Each row was made from one path, in order. Every step used is in the known rows, and no mark comes twice. Write each row's path.
In the rows, zero is written as 128.
Known rows
dape/rarob/nekuf/pira: [107 148 201 133 114 179 107 173  60 111 151 144 136  92 105 107 145 102
 125  50  88 156 174 118 132]
bugi/pira/nekuf/veful/nifufol: [112 194  80  52 121 102 124 197 115 132 187 168 116 130  76  84 125 145
 183 118 123 114 186 101  84]
veful/nifufol/rarob/nekuf/pira: [135 144 130 113  80 138 124 164 121  89 191 200 135 110 136  88 122 107
 124  67  84 118 197  49  80]
veful/nekuf/rarob: [134 184 130 161 150 129 131 132 124  85 124  83 154  90 102 117 125 120
 125 107 153 122 153 150  85]
nifufol/rarob: [159 133 117 189 149 135 148 138 131 115 161 124 120 111 174 162 129 130
 110 112 153 102 139 150 131]
veful/nifufol: [139 124 100 163 105 124 131 138 130 108 146 161 113 129 100 122 117 134
 149 105 123 139 152 158  96]
nekuf/rarob/dape: [147 149 136 148 141 141 112 146  98 122 127  99 161  92 150 114 139 165
  65 120 132 113 151 156 154]
veful/nifufol/rarob/dape: [178 142  72 131 118 146 120 131 133 116 175 176 149 120 182 120 121 163
  57 126 133 109 158 109 117]
rarob/nifufol/nekuf/pira/bugi: [ 82 156 204 141 135  94 177 166 133  96 171 211 116 180  83 177 175 113
 180  94  71 164 158 178 155]
pira/nekuf/rarob/dape: [128 168 125  89 128 146 102 139  99 100 145  98 176 106 158 116 152 184
  49 148 144 121 142 120 146]
rarob/nekuf/pira/bugi: [ 74 145 144 163  92 113 132 166  76  68 174 155 104 123  94 111 132  94
 209  80  61 136 157  98 130]
pira/nekuf: [119 144 111 141 131 132 118 145 112  94 160 120 124 137 129 151 134 153
 135 132 152 136 112 146 126]
dape/rarob/nekuf/veful: [121 159 176 103 112 162  72 199  69 132 158  89 137  79 120 104 132 126
 104  58  94 147 164 133 125]
nifufol/rarob/nekuf: [148 125 152 173 124 148 119 163 123  93 175 114 132  97 188 141 121 121
  98 101 129 102 133  83 109]
bugi/pira/nekuf: [105 156 118 134 162 124 151 181 115 105 155 130 117 129 111 137 126 139
 176 134 173 113 135 120 123]
nifufol/nekuf: [128 148 171 163 128 130 128 183 142 131 148 126 122 130 157 183 133 131
 114 126 132 139 131 191 142]
nifufol/rarob/dape: [164 149 100 180 146 163 120 144 114 122 167 126 156 109 208 148 125 158
  53 126 145  98 124 134 151]
nekuf/veful: [119 167 101 154 115 116 102 180  95 145 162 101 117 112 105 125 134 133
 149 102 101  99 139 198 124]
pira/nekuf/nifufol: [106 113 144 117 123 175 119 159 133  89 148 153 103 136 113 155 117 133
 157 141 127 133 116 113 138]
bugi/pira: [121 149 133 204 166 125 163 183 108 120 137 131 108 114 102 139 118 116
 192 116 156 103 144 152 131]
rarob/nekuf: [123 119 151 185 102 144  95 176 106  84 152 107 128 101 138 131 119 110
 135  92 111 117 122 119 111]
nifufol/nekuf/rarob: [135 153 207 123 148 119 137 173 151 121 125 108 139 112 147 150 144 148
  85 119 134 141 168 174 144]
bugi/mozuf: [127 106 188 212 144 124 162 161 125 121 145 117 129 112 129 105 134 156
 147 136 125 128 147 165 122]
rarob/dape: [135 141 104 194 115 154 101 155  88 126 142 119 145 115 153 140 128 155
  92 124 130 110 115 173 154]
dape/rarob: [140 127 170 172 162 168 128 139  90 124 133 116 120 102 123 157 137 134
 111  87 150 164 141 185 147]
nekuf/nifufol/rarob: [146 103 150 160 153 175 145 151 146 111 155 154  96 122 156 158 113 121
 134 118 130 108 142 117 142]

Which path is each row?
[127 152 138 107 142 121 124 138 120  86 140  96 146 111 123 127 145 164
 111 128 150 131 145 125 123]
pira/nekuf/rarob
[108  71 175 152 101 182  99 192 116  82 138 133 109 106 128 134 105  97
 166 103  88 129 123  93 127]
rarob/nekuf/nifufol
[130 126 183  84 151 113 141 130 138  74 145 130 154 145  94 146 168 164
 110 115 138 137 139 128 116]
pira/nekuf/rarob/nifufol
[130 121 207 157 142 124 144 180 161 114 153 160 136 162 127 199 155 134
 108 109 118 149 121 195 141]
rarob/nifufol/nekuf
[170 133  93 145 123 128 144 130 150 106 171 166 123 121 151 129 121 136
 113 109 143 124 172 115  91]
veful/nifufol/rarob
[ 92 174 145 112 103  85 163 154 138 103 172 222 101 164  92 125 139 115
 180 110  66 173 198 138 126]
veful/nifufol/nekuf/pira/bugi
[116 182 153 118 109 114 108 214 128 167 169 113 119 125 135 149 137 135
 112 110  96 128 144 208 136]
nifufol/nekuf/veful
[121 151 163 158 109 156 124 169 100  98 185 153 139  98 157 113 139 107
 124  70  88 100 163  76 119]
nifufol/rarob/nekuf/pira
[133 153 118  79 172 195 142 180 120 108 178 171 134 124 178 134 104 152
 115 152 156  97 146  41 157]
bugi/pira/nekuf/nifufol/rarob/dape
[ 92 200  99  91 144 115 128 210  92 137 178 118 112 121  88 111 127 143
 183 121 133  95 149 131 120]
bugi/pira/nekuf/veful
[122 180 121  89 169 131 133 171  97 112 143 118 160 102 137 100 141 178
  97 143 160 105 159  85 146]
bugi/pira/nekuf/rarob/dape
[157 169  87 101 110 109 121 158 136 145 196 156 119 116 131 105 125 142
 123  95 109 106 186 133  87]
nekuf/veful/nifufol/rarob
[ 80 140 176 193 143  96 192 145  93 102 172 173 114 130  86  79 151 131
 207 129  73 146 186 139 138]
nekuf/pira/bugi/mozuf
[165 175  63  91 102 133  94 164 114 148 192 158 145 112 168  86 128 167
  64 107 105  95 183 119 110]
nekuf/veful/nifufol/rarob/dape
[113 143 137 164 136 184 120 155 144  90 131 137 114 114  92 143  95  91
 176 113 136 127 129 139  96]
veful/nekuf/nifufol
[104 155 139 159 121 121 144 153  97  70 200 161 116 115 143 116 132 100
 171  83  70 121 168  63 131]
nifufol/rarob/nekuf/pira/bugi
[140 189 120 141 141 149  97 135 105  99 124  85 185  85 136 105 123 152
  63 122 151 115 147 146 103]
veful/nekuf/rarob/dape
[151 150 187  86 124  98 142 160 168 118 129 163 139 119 126 125 139 151
  89 119 120 159 201 141 110]
veful/nifufol/nekuf/rarob
[130 113 188 151 133 178 105 167  81 101 145  99 134  90 137 135 128 123
 102  74 124 161 148 121 126]
dape/rarob/nekuf
[109 114 170 226 160  90 182 134 121  87 160 127 103 127 116 110 130 143
 183 148 105 143 159 155 132]
pira/bugi/mozuf
[141 124 251 122 163 159 152 169 135 132 143 152 137 151 127 203 164 142
  79  92 132 187 144 200 144]
dape/rarob/nifufol/nekuf
